Each row was made from one small tree. Brackets hold a mark, then the marks that hang from it, in alphabetical order. Every link used is in the known rows. Write each row's tree.
Known rows
(Z (Q E S)): [  1 -18 -13   0   6  21 -13 -16   4 -13  -5 -13  -7  -7  -1  17  -6  17
  -8  -2  27]
(M (E (F S (Z C)))): [ 16   8 -20 -36  12   4  -4   8 -16   0  15  12 -11  14  26   0 -47 -15
   5  11 -19]
(E M): [ -2  -4  10  -4  -9  -8  -5  12  -3 -14 -10  -6  -1   6  11   4  -7   8
   1  18   4]
(S (F (E M) (Z Q))): [  6  -1 -31 -29  -7   0  -5  -2  -5   3  13   3  -5  21  41  15 -28   2
   9  42  -5]
(Z (Q (S (F E)))): [  3   0 -26  -7  13  11   3 -15   1  -4  19 -12  -3   2  19   9  -9  -2
  10  10   6]
(Z M (Q E)): [ 19 -24 -29 -12  -4  23 -20 -12  -4 -15 -11   9 -16 -17   4  15 -16  23
  -9   4  20]
(Z C Q): [ 10 -10 -10 -17   2   8 -15  -5   5  -1 -12  -1  -9  -6   7  13 -16  -8
   0  12   5]
(S M): [  2  -7 -16   3  -1   0   1   3   0   0   0  -6   0   2   3   8   4   5
  14   8  -2]
(M E): [ 14   4 -14  -4   3  14  -3   2  -8   0   9  14  -4 -14   4  -6  -3  -5
  -7  -9  -7]
(F (Z Q)): [ -3 -11 -20 -18   1   3  -6  -6  -1  16  -4   1  -9   3   7  13 -16   1
   2  20   7]
(F (S (M E)) (Z C)): [ 15  -9 -49 -27   4  23  -9  16 -15  14  10  -1 -16   8  19  14 -32   1
   8  14 -17]
(C (Z (M (E F)) Q)): [ 25 -14 -19 -28  16  -2 -10 -16 -22 -22  -1  20 -25 -16   5   1 -28  -4
  11  33  13]
(E (F S Z)): [ -4   7  -3 -23   9 -14   9   5 -10   2  14   0  -4  26  17   1 -33  -6
  12  17  -6]
(F (Z C (Q E (S M)))): [  5 -32 -44 -16   1  25 -26 -14   3   0 -14 -17 -13   8  11  38 -27  20
   4  19  18]
(F (S M)): [ -1  -6 -21  -5   5   4   9  15  -5   3  10 -15  -5   9   6   7  -8   8
  16   8  -3]
(F E (S M) (Z C Q)): [  7 -19 -56 -41  -9  20  -5   7  -7  18  10 -18 -16  20  30  22 -41   7
  10  31  -9]
(E (F Z)): [  0   6   2 -15   4 -20   0  -6  -6   1   7   9   0  19  15   3 -21  -8
   9  15  -5]
(E (F Z) M): [ -3   2  12 -20  -5 -27  -4   6  -7 -14  -4   4  -1  25  26   6 -29   1
  10  32  -1]
(Z C): [  8  -3  -3 -10  -1   5 -11   0   2  -3  -9  -1  -4   1   4   7 -11  -5
   0   3  -5]
(Q (S F M) Z): [ -4 -19 -23  19  25  -6   2 -14   3 -14  -1 -15   0  12   1  14  -1  14
  42  11  15]
(F E): [  2   2 -13  -7 -13   9   4   0  -2   3  13  -4   0   7  14  -4  -6   3
  -7   0  -7]

Write each row's tree
[ 17 -23 -21 -13   8  -2 -10  -4  -2 -29  -1  -4  -3  27  19  13 -39  13
  26  12   6] | (Q (E (F (S M))) (Z C))
[  1 -19 -22 -31  -7  14 -13  10  -9  -3  -3  -8 -14  19  24  21 -37  20
  -6  31  15] | (F S (Z (Q (E M))))
[ 15  -2 -11 -22  -4  -1 -20 -13  -1 -10  -1  13   0  23  23  14 -38  -2
  -1  11  -5] | (Q (E (F (Z C))))
[ 14 -18 -38 -30 -19  20 -19   0 -11   6  -8   1 -19   9  18  12 -37  17
  -7  18 -10] | (F E (Z C M))
[  8 -21 -37   2  10   8  -8 -13   2 -14   2 -19  -2  22  18  18 -19  13
  34  14   2] | (Q (S (F E) M) (Z C))
[ 17 -18  -9 -22 -12  15 -29   0   4 -23 -19  -1  -8   1  21  24 -27  11
  -9  20  13] | (Z C (Q (E M)))
[  0  -7 -28 -29  13 -13   7   2  -8   4  12  -5  -9  20  23  15 -33  -1
  26  32   2] | (E (F (S M) (Z Q)))
[ 16 -13 -37 -17   0  20 -13   2 -19   7  -1  19 -20 -13   4   3 -21  13
  -7   3  -5] | (F (Z (M E)))
[ 28  -7 -21 -21  12   4  -9  -6 -14 -22   4  28 -17 -26  13  -1 -23  -2
   4   6   5] | (Z (M (E F)) Q)
[  8   3 -48 -12  -5   4   3  -5  -5  15  27   1   1  26  32  13 -14   2
  20  23 -20] | (S (F E Z) M)
[ 19   1 -29 -45  15   8  -8   3 -14   1  12  14 -17   5  28   8 -51 -18
   6  20 -10] | (M (E (F S (Z C Q))))
[ -4 -26 -12  -5   9  16 -15 -25  -3 -12 -10 -17 -14   2  -9  19 -13  13
   0  24  35] | (C (Z (Q E S)))
[ 12 -12 -41  -4  32  11  -3 -20 -11  -8  13  -5 -15  -5   6  17  -7  -7
  32  33  13] | (C (Z (Q (S F (M E)))))
[ 12  -5 -30 -12  10   2  -9  -8 -10   4   4  12 -12   6  12  11 -19   8
  14  19  -5] | (S (F (Z M)))
[ 17 -34 -27 -13   4  31 -31 -14  -1 -24 -24 -10 -23 -17   0  27 -25  27
  -9   3  27] | (Z C M (Q E S))
[ 24 -13 -56 -21   6  16 -24 -19   3   3   5   7  -6  14  29  35 -29   2
  17  28  -3] | (S (F (Z C (Q E))) M)
[ 20  -9   3 -28  -6  -5 -25  -5   3 -39 -12   6  -3   9  33  19 -37   0
   0  25  10] | (Z C (Q (E F M)))
[ 11 -12 -38   4  20  16  -9 -19   5 -15   9  -9  -3   0  12  28  -4  13
  20   8  17] | (Z (Q E (S F M)))
[  6  -3 -22 -29   8 -10  -2   8  -8   0   6  -7  -7  29  25  17 -40  -5
  25  25 -13] | (E (F (S M) (Z C)))
